Each row was made from one walk, in order. Every step used is in the known rows, and no mark comes twice. Write each row's walk.
(in the rows, 128 means zero)
Known rows
dapu-vodevi-savu-salum: [ 98 170 119 124 114  90 140 140 117 142 165 140 170 147 155 159  70  89
 160  91 168 121 149 177 138 186  80 127 154 169 131 163  99 152  86  91
  76  81 124  96 157  57 112 136]
purokeg-porifim-salum-sotu-vodevi-savu: [126 124 194 145  87  72  73 195 122 180 103 136  98 130 142 106  71  49
 123 187 152 124  94 140  43 223 134 174 210 118 116  92 174 106  71 171
 121 139 118 145 138 115 170 145]
siti-sobeta-zokat-labi: [119 136  86  90 166  77  96 115 174 141 157  91 133  99 159 125 155 145
 112 161 107 160 158  93 128 166 120 137  79 136 145 130 106 117 139  93
 121 122 154 135 141 158 122 146]
garu-salum-sotu-vodevi: [124 116 164 125 150 113  91 198 100 144 115 122 109 143 160 164 134  99
 132 144 112 116 131 136  83 183 156 188 141  71  90  96 122  98  79 106
 142 175 102 133 151 141 148 121]
zokat-supaz: [118 127 124 118 131 135 124 117 130 137 120 110  91 133 138 110 135 116
 147 131 122 164 120 163 149 133 129 132 130 120 125 136 121 134 118 137
 122  82 120 112 152 120 113 161]
sobeta-zokat-labi-sotu: [115 133  77  87 184  73 111 111 161 125 181 109 144 145 111  85 121 165
 124 144 135 128 164  93 129 150  97 144 139 126 143 105 147 139 164 104
 147  82 155 111 172 170 110 112]
siti-sobeta-zokat-vodevi-porifim: [ 69 137 117 101 162  62 135 121 125 166 131  93 100 118 187 139 169 125
 122 175 107 173 187  98 116 148  99 109  85 115 138 145 123 110 103  49
 108 126 176 133 150 179 137 163]
purokeg-porifim-salum-savu: [140 126 151 126  51  98 119 155 153 149 124 146 155 109 111  90  74  85
 113 188 139 154  87 132 131 143 123 113 123  91 108 100 122 133 130 196
 132 161 131 157 137  96 188 126]
supaz-defu: [157 122 145 126 109 137 144 100 131  93 103 102 119 125 129 128  99 118
 118 163 132 161 136 120 122 127 131 153 114 127 120 136 100 120 119  93
 144 134 133  96 131 136 136 152]
dapu-vodevi: [114 139 142 113 124 121 115 133 111 138 134 117 166 140 143 164 114 116
 151 109 157 116 157 137 127 129  92 137 142 134 140 125 105 137  89 110
  99 127 133 134 129 101 102 133]
supaz-siti-sobeta-zokat: [112 177  92  98 131 102  86 110 181 112 156  67 153  79 164 131 151 140
 123 169 116 185 182  89 172 121 110 144  82 105 145 139 132 145 125  59
 135 159 153  97 180 155 134 108]
garu-salum-zokat-supaz-defu: [121 128 144 107 100 135 148 151 147  83  80  77  75 144 152 123 122 108
 158 197 110 199 114 141 105 138 177 166 116  96 115 140  90 118  75  57
 143 119  85 117 181 106 136 144]
dapu-vodevi-savu-salum-zokat-sobeta: [ 95 142 126 133 137 114 131 182 138 141 141 107 183 142 142 117 114  62
 155 141 175 110 153 193 101 186 111 101 183 187 160 182 112 114  64  78
  28  63 115  95 159  67 109 100]
vodevi-porifim-salum-sotu-burasa: [143  67 200 127 120  91 116 170  94 193 141 119 130 155 130 138 115 107
 136 131  65 169  90 134   5 180 106 115 185  99  99 119 158 129 125 157
 132 167 130 133 173 149 101 160]
dapu-salum-sotu-vodevi-porifim: [ 81  67 136 133 124 103 123 182  56 224 163  79  82 198 135 171 160  67
 162 175 109 126 136 114  48 187 133 125 205  79 105 127 102  95  98 136
  97 151 127 157 151 159 115 160]
zokat-supaz-defu: [144 120 140 112 107 143 138  93 132 105  96  85  85 127 138 109 102 105
 134 168 127 201 129 155 142 136 133 160 122 119 115 145  91 127 108 102
 141  93 129  85 159 133 120 182]
bosaseg-zokat-sobeta-siti: [153 103 151 139 173 152 107 124 144  96 155  96 109  93 123  93 123 151
 128 131 110 154 121 145 165 114 149 108 137 169 187 170 132  99 120 105
  69  72 157 118 117 164 123  97]
labi-sotu-vodevi-porifim: [ 81  80 130 125 145  89 138 122  95 199 152 142 117 155 143 135 119  89
 147 149 158 111 180  86  76 146 113 126 150  92 130 117 117 114 115 121
 129 107 182  97 159 169 136 144]
sotu-vodevi-porifim-salum-zokat: [ 86  68 147 140  82  88 139 181  94 227 103 129 120 149 163 107 125  69
 141 213 140 131 112  96  16 190 140 123 160 105 137 122 147  88 103 149
  86 135 136 146 154 130 133 176]
vodevi-savu-salum: [113 157 106 137 118  90 156 135 135 129 159 153 130 137 133 120  81 103
 134 114 139 131 121 168 139 185 115 122 139 164 117 159 123 137 132 117
 109  85 118  90 155  85 139 131]
defu-supaz-siti-sobeta-zokat-vodevi: [ 84 145 118  98 147  97  95 140 125 101 111  46 120  64 195  94 161 171
 112 139 115 195 213  86 173 149 123 124  65 102 124 119 157 132  80  53
  99 114 159 102 196 158 133 159]
purokeg-porifim: [111 155 147 117 107 109  96 134 146 121 107 150 104 127 116 136 107 136
 120 156 162 144 122 104 119 110 139 130 130 123 126 118 112 136 123 151
 131 140 131 161 113 113 151 124]
labi-sotu-vodevi: [110  98 153 116 147 111 110 125 104 144 139 113 130 123 136 130 103 104
 147 147 174  96 199 110 110 143 118 150 150  93 128 105 148 117 115 116
 149 111 169  85 148 170 149 137]
siti-sobeta: [131 127 154 123 122 117 116 122 149 129 130 100 138  90 164 157 148 102
 136 148 110 138 158 116 119 125 134 116  92 118 132 141 106 119 116  98
 127 142 154 124 126 144 156 146]
defu-supaz-siti: [120 118 109 139 112 145 118 150 116 116 118 103 133 109 149  86 134 168
 118  85 120 163 140  95 146 129 147 119 116 115 116 109 132 145 108 137
 105 116 128 103 183 106 115 135]
purokeg-porifim-salum: [139 150 172 122  80  88  93 152 147 143 103 152 135 114 137  96  92 115
 115 172 142 152  91 109 109 137 119 138 140 110 119 107 150 126 136 175
 129 129 121 156 120 104 158 149]
salum-sotu: [147 116 168 141 126 130 104 155 112 131 137  98 124 139 121 133 134 107
 138 150 102 113 116 147  83 144 133 145 168 114 108 128 135 112 123 125
 130 149 120 142 149 147 125 111]
sotu-vodevi-porifim-salum-zokat-supaz: [ 76  64 143 124  87  93 136 173  98 238  94 108  86 151 174  85 130  57
 157 214 134 167 107 134  34 193 140 129 164 104 129 130 141  98  90 156
  80  86 128 126 179 122 119 207]
vodevi-savu: [112 137 110 149 124 111 150 138 146 135 138 135 104 139 125 116 102 100
 127 103 129 123 110 146 122 164 132 125 156 158 151 122 143 139  98 118
 124 107 118 120 130 108 132 115]
dapu-vodevi-savu: [106 151 123 136 120 102 135 141 123 145 144 123 143 148 142 155  90  87
 154  81 156 113 134 156 123 162  98 132 169 166 164 126 118 154  55  98
  94 105 127 126 133  82 105 119]
defu-supaz: [128 105 146 128 130 130 137 148 115 130 127 122 121 128 133  84 118 144
 115  85 110 140 119  96 114 146 141 115 127 122 122 111 130 124 100 143
 106  94 126 132 147  96 119 153]
supaz-siti-sobeta: [125 139 118 131 105 130  95 124 150 122 115  79 150  76 176 160 164 122
 143 151 111 163 180 110 156 107 135 124  76 110 128 140 110 138 123  89
 125 160 157  96 167 152 144 119]
vodevi-porifim: [ 99 117 110 141 129 104 154 126 116 184 136 151 109 165 136 131 137 113
 131 127 109 144 114 107  90 130 124 103 128 127 131 132 100 126 135 132
 109 129 146 135 139 127 116 141]
dapu-salum-nobogul: [104 101 118 118 116 110 158 135  88 136 186 114 107 171 109 174 141 134
 143 138 122 139 157 164 154 154 107  86 167 110 103 133 127 112 122 101
 124 102 123 146 106 131 126 146]
purokeg-porifim-salum-zokat-sobeta-siti: [114 125 186 154  94 118  92 182 168 111 108 109 142  94 125  79 122 108
 116 239 132 159  80 145  64 119 174 127 166 146 181 134 159  86 130 128
  81  76 124 168 101 115 152 117]
labi-sotu: [124 121 144 123 142 115 131 118 134 112 155 114 150 131 118 118 114 118
 151 133 137 106 165 119 123 111 111 128 151 102 126 116 147 135 144 112
 156 100 150 106 156 155 139 108]
sotu-vodevi-porifim-salum-savu: [110  60 116 138  82  91 160 153 101 238 136 140 146 137 153 105  97  50
 114 174 125 140 111 123  94 193 114 112 122  83 109 106 108 105 105 184
 112 158 157 114 159 123 159 172]

Which walk is each row?
[ 74 193  88 101 160  55 145 134 128 108 151 122 106 127 150  93  94 140
 117 144 154 146 162 171 169 209  86 137 129 159 120 155 172 136 114  66
 106  65 122  86 168 123 133 143]
sobeta-zokat-vodevi-savu-salum
[106 151 108 101 132  99  98 132 168 113 160  65 144  80 170  90 143 155
 105 122 100 199 175  59 155 141 126 127  78 101 136 123 135 142 100  79
 113 128 153 102 199 125 131 133]
defu-supaz-siti-sobeta-zokat
[126 112 171 119 127 110  88 157  77 157 141 112 135 134 149 149 112  91
 135 174 148 110 161 162  85 197 115 159 151 110  68 157 117  92 118 129
 105 134 127  93 164 133 139 155]
savu-salum-sotu-vodevi
[157  85 107 102 153 111  92 120 123 144 120 126  75 120 132 106 123 177
 145 110 131 140 128 103 152 159 134 104 114 166 132 141 105 120 128 152
  84 129 145 147 149 161 113 118]
bosaseg-zokat-labi
[ 95 179  59  90 140 115  98 107 159 126 146  80 106 121 142  84 135 153
 125 149 130 215 143 142 195 129 107 164 123 111 139 131 140 163 128  97
 134 101 126  83 207 134  95 128]
sobeta-zokat-supaz-siti
[117 130 104  83 178  59  94 101 183 129 182  83 149 104 147 118 144 137
 139 167 114 145 199  81 123 150  98 135 102 113 142 120 127 126 150  73
 147  95 180 109 165 192 135 127]
siti-sobeta-zokat-labi-sotu
[105  59 120 138 109  62 147 165 122 194 133 119 142 160 144  79 142 104
 164 197 110 123 110  94  10 166 128 101 168 120 132 112 148 107 165 148
 102  84 147 150 183 158 115 137]
vodevi-porifim-salum-zokat-labi-sotu
[114 160 126  93 150  88 109 113 173 123 168  90 142  97 151 130 137 119
 115 161 105 163 166  91 140 139 105 136  98 111 147 142 128 126 115  70
 138 138 153 126 141 149 144 131]
siti-sobeta-zokat
[118 117 139 125 150  96 128 139 105 114 100 107  44 114 148 100 105 145
 152 108 150 129 152 149 170 180 125  97 145 173 143 143 168 132  62  94
  88 109 140 126 146 160 138 113]
bosaseg-zokat-vodevi-savu
[154  84 194 137 113 105  83 181  89 175 113 100 138 122 160 114 111  71
 128 184 119 110 117 142  60 209 121 175 184  93  89 104 178  87 105 156
 122 147 116 121 150 155 141 161]
porifim-salum-sotu-vodevi
[137 101 173 159 115  88 108 188 107 182 118 110 119 133 156 102  88  39
 133 158 119 108  96 168  50 243 125 174 206 121 115 100 191 102  76 151
 123 128 108 113 151 125 147 148]
porifim-salum-sotu-vodevi-savu
[ 94 134 121 170 128 126 159 168 162 104 166 102 139 118 124 101 117  99
 131 178 132 135 114 206  95 166 168 113 164 203 180 191 134  96 124  73
  60  25 121 100 136  96 133 105]
vodevi-savu-salum-zokat-sobeta-siti
[105 138 136 116  93 118 138 155 121 120 141 116 143 132 129 127 122 129
 154 189 151 122 141 135  92 147 133 111 130 140 104 178 122 118 137 107
  96 116 112 131 165  99 137 128]
savu-salum-zokat
[101 104 142 142 120  77 154 154  78 184  82 135 116 137 184  97 145 107
 124 158 104 152 116 138  96 166 108 113 130 116 105 113 166 109 128 135
  93 104 137 133 142 153 127 181]
zokat-vodevi-porifim-salum
[105  76 120 149  87  85 179 152  87 194 104 129 137 136 160  89 124  82
 125 171 104 151 118 163 119 168 102  87 109 103  95 109 131 113 126 158
 102 134 148 128 157 146 157 160]
zokat-vodevi-porifim-salum-savu
[124 119 128 158 167 157 127 132 151 104 142 106 143 103 124 110 148 130
 109 140 108 147 117 177 133 109 155 130 135 157 178 143 124  94 137 102
  92  59 138 109  95 146 121 122]
zokat-sobeta-siti
[116 101 149 151 129 112 109 172 107 167 128 106  86 146 138 137 104  60
 131 141 141  98 130 156  66 212 140 164 197 137 127 114 151 108  62 121
 119 137 126 115 143 134 140 122]
salum-sotu-vodevi-savu
[ 99 114  95 127 122  75 145 152 143 131 160 117 128 150 120 101 102 116
 172 162 157  94 152 150  73 193 134 109 168 172 130 152 131 127 146 103
 101  52 132 106 192 119 132 110]
vodevi-savu-salum-zokat-labi-sotu
[ 94 131 118 144 139 105 148 146 108 123  89 114  80 122 154 119 128 116
 132 117 145 119 145 175 140 173 133 121 139 160 137 117 167 129  85  92
 109  94 128 119 128 135 136 139]
zokat-vodevi-savu
[ 64  92 125 140 109 108 161 162  79 170  79 107  78 153 155 128 175 127
 150 194 140 133 150 123  54 135 145  90 138 135 129 145 133 105 101  93
  79 124 146 165 150 156 122 139]
salum-zokat-vodevi-porifim
[ 97 132 113 127 124  91 133 141 113 162 148 149 115 130 154 132  75  87
 127 127 170 115 155 157 126 214 117 143 140 152 117 152 127 121  96 124
 101  92 132  75 153  96 143 162]
sotu-vodevi-savu-salum
[ 92 148 118 137  91  99 161 164 138 124 152 125 124 141 123 117  95  99
 154 163 154 118 121 156  87 181 139 108 161 168 128 173 136 130 113  98
  95  93 101 120 167  83 140 113]
vodevi-savu-salum-zokat
[155  82 124  97 169  97  96 113 133 126 153 114 100 122 116  95 111 170
 164 118 142 112 166  95 149 142 118 104 140 140 132 132 125 132 143 135
 113 102 166 120 173 190 122  99]
bosaseg-zokat-labi-sotu
[105  80 143 138 114  80 135 150  92 234 114 157 128 144 176 113 115  78
 119 160 124 143 112 105  68 186 116 136 139 105 123 112 142  98 116 163
 105 122 147 114 142 132 130 191]
sotu-vodevi-porifim-salum
[109 139 154 148 126  88 130 168  85 121 121 100 103 138 152 126 114  96
 147 149 128 108 150 216 106 208 114 134 169 154  81 158 156 113 104  87
  94  94 112 105 171 131 142 135]
zokat-vodevi-savu-salum-sotu
[120 128 135 116 116 101 151 116 105 126 175 169 143 134 128 156  99 142
 120 134 143 134 167 182 153 164  84 101 113 142  71 170 114 105 150  99
 110  80 140  92 129 104 138 151]
savu-salum-nobogul
[ 54 114 110 128  99 104 162 194  83 122 113  48  61 159 129 129 158 103
 175 183 141 115 151 159  99 182 158  91 199 139 150 134 168 122  70  78
  87 101  95 170 138 137 125 130]
dapu-salum-zokat-vodevi-savu
[102 157 123  77 151  92 106 106 181 134 158  68 109 100 161 109 138 108
 138 165 103 203 160 129 154 147 111 141 101 104 145 148 121 134 103  80
 132  91 140 108 169 146 129 162]
siti-sobeta-zokat-supaz
[111  70 114 112 162  99  96 126 107 168 124 120 122 126 145 134 129 128
 143 147 170  91 194 109 101 169 127 145 132 119 123  94 125 107 136 139
 130  92 174  98 150 179 128 155]
zokat-labi-sotu-vodevi
[ 91 104 156 130  73  84 146 178 100 205 127 116 168 167 168 128 118  75
 173 173 132 135 106 110  29 160  99 108 176 127 148 137 127 116  85 116
  61 125 123 167 160  90  98 147]
dapu-vodevi-porifim-salum-zokat
[107  49 115 132 142  54 117 140  98 237 130 148 135 148 171  99 119  92
 141 163 132 122 143  93  51 198 108 140 149 106 121  88 137  98 151 172
 112  83 172 102 165 173 120 185]
zokat-labi-sotu-vodevi-porifim-salum
[133 108 165 133  77 109 131 171 131 137 109 106 152 120 138  88 123 101
 145 198 121 126  96 127  63 159 138 127 160 118 130 128 178 110 125 137
 109 126 103 155 147 117 140 135]
porifim-salum-zokat
[ 95 112 153 149  87  85 152 193 106 129  68  95 102 119 166  79 123  90
 146 189 136 117 117 167  77 205 141 117 173 153 139 119 216 108  81 106
  97  93 102 144 148 125 146 144]
porifim-salum-zokat-vodevi-savu
[116  47 146 114 114  85  99 172 113 178 106  98 140 123 153  89 124 100
 161 217 164  93 159 104  41 202 136 148 166 111 124  92 171  91 130 149
 113  92 147 120 167 169 137 161]
porifim-salum-zokat-labi-sotu-vodevi
[110  80 137  85 161 100 110 181 141 101 136 107 114 139 121 159 143 188
 171 130 124 132 169 104  55 149 162 120 127  99 124  97 131 151 123  88
 155 145 124 134 184 154 115 104]
garu-salum-zokat-labi-sotu-burasa
[ 69  42  99 123 136  85 129 153  94 218 124 119  98 163 144 129 152 111
 164 195 164 101 180  82  10 166 147 114 152 123 142 114 106  96 125 129
  95 104 177 132 168 176 116 147]
salum-zokat-labi-sotu-vodevi-porifim
[ 73 117 129 143 109 109 153 175 108 121  76  94  73 129 144 115 140 115
 150 172 158 108 151 161  86 172 153 107 164 168 150 134 177 118  70  77
  95 105 116 148 139 135 142 117]
salum-zokat-vodevi-savu
[ 89 141 113 111 145  43 145 144 109 175 120 126 120 144 172  71 129 130
 102 176 106 174 124 115 111 180  79 131 134 109 127 117 188 114 130 103
 111  97 138 130 159 156 115 173]
sobeta-zokat-vodevi-porifim-salum
[144 139 157 133 144 119 114 189 126 108 131 120 120 153 145 150 139 112
 139 126  79 124 100 141  98 150 146 164 143  84  90 106 124 115 108  97
 151 168  83 147 155 128 137  91]
garu-salum-sotu
[101  83 142 179 114 118 163 177 139 174 131 104 151 130 149  73 150  86
 125 212  79 163  67 150  34 139 160 107 166 150 186 152 149  77 144 116
  57  60 133 141 126 130 116 132]
vodevi-porifim-salum-zokat-sobeta-siti
[ 88  77 119  95 127  91 103 154 101 154 140 111 137 124 141 127 121 127
 168 208 192  89 207 120  63 190 135 130 137 132 106 145 115  97 143 120
  96  75 155  93 183 154 140 154]
savu-salum-zokat-labi-sotu-vodevi
[ 91 131 120 139 126  78 176 134  80 117 134 156 100 132 152 148  95 130
 122 123 165 126 180 234 163 212  88  91 129 174  76 159 157 110 107  66
  94  48 140  85 132 116 150 160]
zokat-vodevi-savu-salum-nobogul
[103 127 150 122 143  47 122 172  93 180 132  95 116 158 160  77 137 107
 114 193  85 156 112 135  67 199  80 149 174  95 100 116 191 101 121 106
 114 120 129 145 176 176 114 152]
sobeta-zokat-vodevi-porifim-salum-sotu
[100  74 156 149 132 110 115 162  78 218 127 120  91 167 148 153 137  74
 135 170 123 115 135 118  30 174 129 142 168 103 104 127 108  91  95 139
 105 161 152 136 152 156 120 147]
salum-sotu-vodevi-porifim
[ 95 119  77 135 102  89 146 162 141 147 135 130 110 141 133 112 114 119
 151 159 147 117 116 158  80 209 151 101 142 194 125 162 113 120 132 122
  72  80 109 131 168  92 119 131]
vodevi-savu-salum-zokat-labi
